Each row comes from the steps of one walk. Every step used is in the known rows, and no mark comes twice. Write the walk behind each row, first mark first.
Known rows:
pupod > fefad > luvo > katem > zamazeg > kilati > bugiv: [-4.03  4.84 -1.61 -3.38  2.81 -1.71  3.14  0.42 -0.46 -5.30  0.24  3.95
  2.54  4.91  3.51 -2.19 -4.02 -0.68 -0.19  0.08 -0.68  4.86 -0.93  0.12
  5.07  2.50  3.81  3.90 -1.83  2.62 -3.38]
luvo > katem > kilati > fefad > pupod > bugiv: [-5.51  3.03 -2.40 -5.17  3.15  0.46  2.85  2.51  1.28 -3.23  0.39 -0.59
  4.12  3.31  2.73 -2.45  0.45  1.40 -0.61  1.47  0.90  1.07 -2.38  1.01
  1.51  1.71  3.65 -1.59 -0.65  0.99 -1.69]
katem > luvo > bugiv: [-1.17  1.89  0.46 -3.00  2.05  0.75  0.34 -2.68 -0.33 -0.59  0.89  0.66
  0.37  3.94  0.35  0.24 -2.13  0.98 -0.89 -1.09  0.16 -0.04 -0.28 -0.10
  4.31  0.34  1.84 -0.42 -0.49  1.83  2.81]
bugiv > pupod > kilati > katem > luvo: [-5.15  1.15 -2.00 -3.54  1.81  2.74  1.47  3.72  0.64 -1.65 -1.04 -0.18
  2.84  4.47  0.34 -0.12  2.39  3.39  0.67 -1.32  0.11 -0.81 -4.16  0.75
  1.13  1.10  0.77  4.44 -0.27  2.74  0.36]
pupod > kilati > bugiv: [-2.91  1.81 -0.50 -0.97  1.69 -0.24  0.95  0.25 -1.82  0.02  0.50  2.33
  0.12  3.63  1.61 -0.98 -1.96  1.17 -0.52  1.67 -1.19  0.27 -1.09  1.28
  0.02  1.35  3.13  2.25 -2.24  2.07  0.20]
katem > luvo > bugiv > pupod > kilati > fefad: [-5.77  3.47 -1.55 -5.97  4.39  0.68  0.20  1.63  0.07 -0.13 -2.41 -0.68
  2.38  4.90  1.06 -1.75  0.41  2.00  1.25 -0.47 -0.57 -0.15 -2.77 -1.10
  4.68 -0.05  3.07 -0.26  0.32  2.68 -0.72]
katem > luvo > bugiv > pupod > fefad: [-3.76  2.43 -1.75 -4.54  3.45 -0.08 -0.85 -1.21  0.09 -0.81 -0.09  0.19
  0.81  5.22  0.41 -0.40 -0.55  1.65  0.29 -2.35 -1.51 -0.24 -0.54 -0.92
  5.12  0.38  3.69 -0.51  0.74  1.17  1.50]
pupod > fefad > luvo > katem: [-3.28  2.09 -1.83 -2.15  1.45  0.18  0.93 -0.06 -0.48 -3.94  0.70  1.79
  2.94  3.26  2.03 -0.87 -1.33 -0.88 -0.61 -1.69  0.51  1.54 -0.64  0.79
  2.18 -0.22  2.65  0.99 -3.09 -0.92  0.76]
kilati > katem: [-2.52  0.01 -1.00  0.18  0.97  2.02  0.16  1.80 -0.57 -1.79  2.59  0.14
  0.88  1.14  1.28  0.14  0.76  1.43 -1.19 -0.65  0.46  0.25 -1.64  1.71
  0.19  2.10  0.84  3.17 -1.94  0.59  1.17]
kilati > katem > luvo > bugiv > pupod: [-4.33  2.00 -1.62 -3.49  3.04  3.64  0.58  1.75  0.32 -2.32  1.79  0.34
  1.02  3.11  0.21  0.50 -0.18  2.77 -1.30 -2.75  0.74 -0.74 -2.16  0.23
  4.49  3.01  1.03  1.90 -0.58  2.12  1.02]
zamazeg > kilati > bugiv > pupod > fefad: [-5.21  1.81 -1.98 -2.77  3.20 -1.38 -0.41  1.92 -1.24 -1.74 -1.15  1.25
  1.24  2.35  2.46 -1.46 -2.28  1.40  0.08  0.23 -3.05  0.73 -1.10  0.58
  4.14  1.59  4.40  2.47 -0.20  1.26 -0.86]
bugiv > pupod: [-1.93 -1.03 -1.21 -1.29  1.05  1.34 -1.29 -0.36  0.04  0.10  0.34 -1.34
  1.82  0.24  1.68  0.29  0.02  1.80 -1.01 -1.56 -0.05 -2.78 -1.23 -0.05
  2.97  0.44  0.57  0.92  0.77  0.46  1.47]
fefad > pupod > kilati > katem > luvo: [-4.59  1.16 -1.70 -2.71  1.05  1.38  2.18  3.57  1.40 -3.60 -1.70  0.04
  3.28  5.81  1.21 -0.46  2.29  2.88  0.10 -0.15  0.07 -1.01 -3.70  1.22
 -0.53  1.54  0.69  4.29 -1.74  2.12  0.72]
katem > kilati: [-1.43 -0.58  0.31 -2.34  0.95 -0.22  0.85 -1.53  0.70 -0.01 -1.07 -0.81
  2.24  1.77  1.40 -0.73 -0.26  1.45 -0.30  0.25 -0.22  0.60 -2.70  0.78
  2.12 -0.53  1.46  0.26  1.16  1.74  1.35]
luvo > katem > zamazeg > kilati: [-2.30  1.93 -0.94 -4.17  2.04 -0.17  1.19 -2.37 -0.13 -2.24  1.77  0.07
  2.11  0.65  3.38 -1.56 -2.18  1.75  0.44 -1.15  0.59  1.69 -1.45  0.44
  4.59  0.16  0.51  0.96  1.45  2.10 -2.56]
katem > zamazeg > kilati: [-0.88  0.80 -0.05 -2.57  0.97 -2.03  0.45 -2.90  0.04 -0.75 -0.25 -1.00
  1.93  1.99  3.08 -1.24 -1.28  1.44  0.76  0.29 -0.90  1.19 -1.56 -0.48
  4.18 -0.12  1.02  2.04  2.29  2.76 -1.24]
bugiv > pupod > fefad: [-3.30  0.19 -2.33 -1.94  1.71 -0.62 -1.92  0.31 -0.16 -0.30  0.05 -0.84
  1.27  2.43  1.59 -0.49  0.78  1.49  0.24 -1.75 -1.86 -1.14 -0.57 -0.13
  2.37  0.02  3.24  0.53  0.85 -0.26  0.69]
kilati > pupod: [-0.47 -0.57 -1.04  0.40  1.76  0.85 -0.54  2.42  0.88 -0.42  0.07 -1.89
  1.14  1.41  1.97  0.00  0.77  1.67 -1.46 -0.59  0.06 -2.35 -0.95  0.00
  0.15  2.30  0.64  1.75 -0.22 -0.04  1.56]
luvo > katem > zamazeg > kilati > pupod: [-2.13  2.10 -1.84 -3.34  3.16  0.47  1.30  1.80  1.72 -2.78  0.65 -1.33
  2.18  0.93  3.90 -1.39 -0.69  2.58 -0.14 -1.33  0.96  0.29 -1.72 -0.10
  3.21  2.33  0.13  1.62  1.83  1.53 -3.20]
bugiv > pupod > fefad > luvo: [-3.06  0.24 -2.15 -1.46  0.74 -0.52 -0.35  0.44  0.08 -2.31 -2.03  0.12
  3.24  3.39  1.89 -0.17  0.19 -0.39 -0.62 -1.84 -0.94 -0.87 -1.30 -0.80
  3.22  0.02  2.71  2.33 -1.19  0.03  1.24]
zamazeg > kilati > pupod > fefad: [-3.01  0.56 -1.62 -1.81  2.76 -2.10 -0.74  3.04  0.38 -1.73 -2.49 -1.74
  1.56  2.49  2.84 -2.02  0.47  1.61  0.72  0.12 -2.51  0.44 -1.16  0.32
  1.21  0.53  3.33  1.78  0.27 -0.16 -0.40]

Write each row's walk:
[-5.81  2.29 -2.47 -2.83  2.46  2.40  1.01  1.64 -1.19 -3.17 -0.16  1.02
  2.46  2.56  1.95 -0.43 -1.15  0.77 -1.52 -1.42  0.74 -1.07 -2.83  0.58
  2.72  1.43  1.32  2.66 -3.18  1.81 -1.17]
fefad > luvo > bugiv > pupod > kilati > katem
[-3.74  1.70 -2.33 -0.92  2.67 -0.34 -0.78  1.76 -0.61 -0.79  0.81  1.52
  0.28  3.48  1.45 -0.73 -0.93  1.12 -0.63 -0.55 -2.32 -0.19  0.05  0.34
  2.51  2.99  4.56  2.10 -0.80  0.73  0.06]
kilati > bugiv > pupod > fefad
[-3.93  0.10 -0.65 -1.62  1.35  0.90  0.53  2.00 -0.98 -2.81  0.43 -0.32
  1.92  0.26  2.08 -1.00 -0.51  1.78 -0.18 -0.01 -0.55  1.35 -2.59  1.86
  1.83  0.71  0.93  3.34 -1.18  1.25  0.11]
zamazeg > kilati > katem
[-3.72  0.70  0.08 -2.93  1.37  1.39  2.00  2.46  0.03 -3.45 -1.06  0.43
  2.66  3.12  0.95 -0.69  0.04  2.13  0.46 -0.31 -0.20  2.04 -3.52  1.29
  2.79  0.50  0.53  4.95 -0.69  2.53  1.23]
zamazeg > kilati > katem > luvo
[-3.82  1.90 -1.12 -2.15  2.17  1.64  1.63  2.44  0.08 -4.17 -0.04  0.74
  4.46  1.71  2.56 -1.28 -0.89 -1.31 -1.09 -0.77  2.06  1.70 -1.69  0.39
  3.31  0.86  1.58  1.51 -3.46 -0.02  0.07]
kilati > fefad > luvo > katem
[-4.16  0.80 -1.35 -1.22  1.30  1.35  0.53  2.04 -1.32 -1.09  1.16  0.37
  1.10  2.60  1.39 -1.00  0.93  2.15  0.08  0.25 -0.22  0.51 -2.59  2.02
 -1.44  0.62  1.65  3.27 -2.15  1.36 -0.27]
pupod > kilati > katem
[-4.39  3.34 -0.80 -3.73  2.65  1.66  1.67  0.64 -0.94 -1.60  0.82  1.56
  0.53  5.44  0.25 -0.78 -0.37  2.45  0.15 -0.40  0.10  1.34 -2.59  1.23
  1.48  1.01  2.08  2.05 -2.26  2.61  0.34]
pupod > kilati > katem > luvo > bugiv
[-1.54  1.11 -1.05 -1.84  1.83  0.17  2.19  1.77  0.89  0.20 -0.46 -1.59
  1.24  3.76  1.41 -0.83  0.52  1.82 -0.88  1.70 -0.27 -0.21 -2.03  0.11
 -0.73  1.92  2.91  0.71  0.55  1.57  0.30]
katem > kilati > pupod > bugiv
[-2.40  2.47 -0.94 -1.70  1.62 -1.42 -0.25 -2.43 -1.44 -2.41 -0.16  1.42
  1.08  4.31  1.81 -0.72 -2.67 -1.47 -1.11 -0.78 -0.85  1.35  0.45 -0.38
  3.67 -0.10  4.31 -0.09 -3.05 -0.07  1.44]
pupod > fefad > luvo > bugiv
[-2.43  1.23 -0.87 -1.63  1.75 -0.36  1.03  1.48 -0.98 -0.67 -0.55 -1.67
  1.00  1.87  2.43 -1.03 -1.15  1.55 -0.54  1.85 -1.05 -0.71 -0.70  0.14
  0.47  0.87  2.59  1.73 -0.54  0.77  0.19]
zamazeg > kilati > pupod > bugiv
[-1.95  0.59 -1.00 -0.44  0.22 -1.66  0.22 -0.82 -0.49 -2.45 -1.27  0.79
  2.71  4.58  1.70 -0.48 -0.67 -1.39 -0.47 -0.39 -1.06  1.26 -0.76 -0.22
  1.70 -0.54  3.41  2.27 -2.50 -0.08  2.04]
pupod > fefad > luvo
[-2.66  0.71 -1.36 -2.57  2.64  1.36 -1.76 -2.22 -0.75  0.25  1.71 -0.70
  0.50  0.16  1.73  0.27 -1.84  1.67 -1.65 -1.99 -0.03 -2.78  0.00 -0.23
  4.84  0.70  1.43 -1.66  0.19  0.64  0.98]
luvo > bugiv > pupod
[-3.28  2.64 -3.46 -3.57  2.07  0.31  1.15 -0.22  1.20 -3.61  0.78  0.80
  3.55  3.98  2.86 -0.73 -0.17  0.31 -0.06 -3.17  0.75  0.69 -1.03 -1.15
  4.65  1.64  1.95  2.08  0.18  1.03 -2.25]
bugiv > pupod > fefad > luvo > katem > zamazeg
[-4.10  1.46 -0.84 -1.99  1.29 -0.75  1.33  1.87 -0.61 -1.91 -3.62 -0.08
  4.24  4.11  2.41 -1.99  0.40 -1.15  0.52  1.48 -0.07  1.39 -2.97 -0.15
  1.23 -0.88  2.90  2.49 -2.80  1.35 -0.09]
pupod > kilati > fefad > luvo
[-0.93  1.93 -1.26 -2.46  1.67  0.90  0.92 -2.34  0.43 -1.29  3.77  0.32
  1.39  1.82  2.41 -0.59 -1.00  1.58 -0.32 -1.66  1.54  0.59 -0.44  0.29
  3.04  1.54  0.57  0.69  0.92  1.51 -1.24]
luvo > katem > zamazeg
[-2.49  0.80 -1.20 -2.24  1.61  1.27 -0.18 -1.78 -0.65 -1.94 -0.30  0.12
  2.33  1.27  2.03  0.57 -2.72 -0.31 -2.48 -2.12  0.68 -2.51 -0.72 -0.92
  5.62  0.84  0.90  0.14 -1.61  0.92  1.28]
fefad > luvo > bugiv > pupod
[-1.97  2.01 -1.86 -1.74  1.76 -3.21  1.50  2.02  1.60 -3.63 -3.72 -0.95
  3.40  5.15  3.69 -1.94  0.16 -0.20  0.59  0.09 -1.47  1.90 -1.96 -1.92
  2.88  1.61  2.60  4.31  0.65  1.70 -2.13]
katem > zamazeg > kilati > pupod > fefad > luvo
[-2.93  3.65 -0.64 -2.86  2.08  0.05  3.72 -0.28 -0.26 -5.02  0.63  3.44
  3.04  2.81  3.58 -1.15 -4.71 -0.48 -1.24  0.13  0.99  3.11 -1.56  0.18
  5.61  2.90  1.29  4.10 -1.90  3.24 -2.74]
fefad > luvo > katem > zamazeg > kilati > bugiv
[-4.02  1.35 -1.01 -2.42  2.30 -0.85 -0.12  1.75 -0.83  0.34 -1.52 -0.76
  2.31  3.11  2.07 -2.21  1.09  0.83  1.35  1.48 -0.83  1.02 -2.20  0.39
  0.37 -0.63  3.26  0.98 -0.96  1.14 -0.67]
pupod > kilati > fefad
[-4.48  1.61 -2.01 -2.91  3.23 -0.73  0.65  2.15  0.81 -0.81 -0.97  1.21
  1.53  4.12  1.43 -1.40 -0.65  1.80 -0.11  0.24 -2.34  1.34 -2.21  0.54
  3.00  2.50  4.64  1.65  1.03  1.98 -0.62]
katem > kilati > bugiv > pupod > fefad
[-3.29  1.29 -1.62 -3.19  2.25 -2.87  0.71  1.41  1.75 -3.24 -2.91 -2.29
  4.29  2.90  4.55 -2.65  0.85  1.06  0.66  1.30 -1.06  0.76 -2.38 -1.19
  4.42  1.35  2.02  1.85  2.12  2.37 -2.84]
katem > zamazeg > kilati > fefad > pupod
[-1.75  0.68 -1.62 -1.04  0.05 -0.59  0.65 -1.57 -0.53 -1.25  1.28 -0.57
  1.60  3.09  2.00 -0.10 -0.56  0.81 -1.89  1.12 -0.49 -2.42  0.47  0.34
  0.10  1.26  2.54 -0.05 -1.40  0.39  1.66]
fefad > pupod > bugiv
[-2.92  2.02 -1.79 -1.75  1.18  0.32  1.46  0.62 -0.12 -0.82  1.79  0.10
  1.04  4.38  1.99 -1.25  1.51  2.34  0.85  0.34 -0.01  1.64 -2.70  0.57
 -0.27  1.85  1.24  4.13  0.18  3.25 -2.72]
pupod > kilati > katem > zamazeg
[-1.91  0.83 -0.73 -1.74  0.48  2.02  1.50 -0.68 -0.42 -3.66  1.20  1.34
  3.20  0.89  2.15  0.20 -2.45 -0.51 -1.99 -1.71  2.18 -0.14 -1.16  0.95
  2.72  0.45  0.20  1.47 -3.18 -0.08  1.49]
fefad > luvo > katem
[-2.10  1.78 -2.01 -2.31  2.72 -3.20 -0.01  1.99  1.37 -1.64 -1.83 -1.92
  1.54  4.38  3.52 -2.22  0.89  1.81  1.29  0.13 -2.28  1.69 -1.31 -1.17
  2.13  1.56  2.97  2.65  2.52  1.54 -2.76]
katem > zamazeg > kilati > pupod > fefad
[-2.28  0.75 -1.42 -3.16  3.35  2.39  1.65  3.35  2.52 -1.97  0.22 -1.13
  2.69  0.81  2.25 -1.04  0.32  2.66 -1.14 -1.46  1.56 -0.41 -2.87  1.25
  1.07  1.81  0.26  0.07  0.64  0.42 -0.48]
luvo > katem > kilati > pupod
[-3.91  0.60 -0.10 -2.85  2.42 -1.43 -0.13  1.49 -0.71 -1.56 -2.26 -1.34
  3.00  0.81  2.93 -2.27 -0.38  0.55  0.87  1.22 -1.15  1.90 -2.31  0.42
  3.59 -0.83  2.61  1.25 -0.05  0.95 -0.16]
zamazeg > kilati > fefad
[-4.66  3.28 -1.65 -5.02  3.59 -1.60  1.13 -0.26  0.36 -3.28 -2.98 -0.98
  4.17  2.40  4.01 -2.16 -1.89 -0.53 -0.10 -0.36 -0.18  1.51 -2.27 -2.49
  8.87  1.33  2.28  1.36  1.08  3.25 -3.52]
katem > zamazeg > kilati > fefad > luvo > bugiv > pupod
[-5.15  4.35 -2.68 -5.25  3.23 -1.16  2.66  0.90  0.48 -3.89  0.84 -0.90
  3.45  3.31  4.28 -2.93 -0.76  1.18  0.38  1.48  0.18  1.82 -1.20 -0.26
  3.58  1.90  3.08  0.25  0.60  1.93 -4.42]
luvo > katem > zamazeg > kilati > fefad > pupod > bugiv
[-2.50  1.58 -0.86 -3.89  2.63  1.55 -0.18 -1.80  0.22 -0.49  0.15 -0.29
  1.15  2.92  0.49  0.49 -1.45  1.92 -1.00 -2.46  0.11 -2.05 -0.95 -0.84
  5.77  0.95  1.23 -0.24  0.79  1.86  2.16]
katem > luvo > bugiv > pupod
[-3.86  2.25 -1.13 -5.39  2.93  1.06  0.10 -1.73 -0.53  0.20 -1.26  0.01
  1.33  4.30  0.70 -0.49 -1.01  2.69  0.57 -1.49 -0.48 -1.92 -2.08 -0.43
  4.16 -0.56  1.73 -0.22  0.50  2.54  0.75]
katem > luvo > bugiv > pupod > kilati
[-2.48  0.76 -0.41 -1.26  0.90  2.40  1.74  2.29  0.57 -2.49  1.09  0.54
  1.66  4.27 -0.06  0.55  1.26  1.78 -0.68 -1.02  0.63  1.10 -2.53  1.17
  1.29  2.09  0.88  4.74 -1.37  1.99  2.35]
kilati > katem > luvo
[-4.67  1.52 -2.73 -3.32  2.00  1.39  0.18  1.18  0.02 -3.76  0.12  0.92
  3.71  2.31  2.20 -0.50 -0.84  0.02 -0.71 -3.25  0.59 -0.55 -1.11  0.20
  3.65  0.39  2.18  1.29 -1.77 -0.76  0.04]
bugiv > pupod > fefad > luvo > katem
[-2.56  0.57 -1.21 -0.42  2.12  1.52 -0.19  1.42 -0.48 -0.45  1.35  1.06
  0.73  1.40  1.47  0.38 -1.69  1.27 -2.05 -0.52 -0.62 -1.91 -0.50  0.32
  3.09  3.36  1.93  2.35 -0.68  1.51  0.72]
kilati > bugiv > pupod
[-2.98  2.57 -1.66 -3.00  1.96  2.23  4.51  2.62  1.17 -3.40 -0.23  0.20
  3.61  3.43  1.99 -0.76 -1.12  0.37 -1.99  0.28  1.97  0.54 -2.53  0.42
  0.63  2.20  2.02  1.54 -2.16  1.02 -0.43]
fefad > luvo > katem > kilati > pupod > bugiv
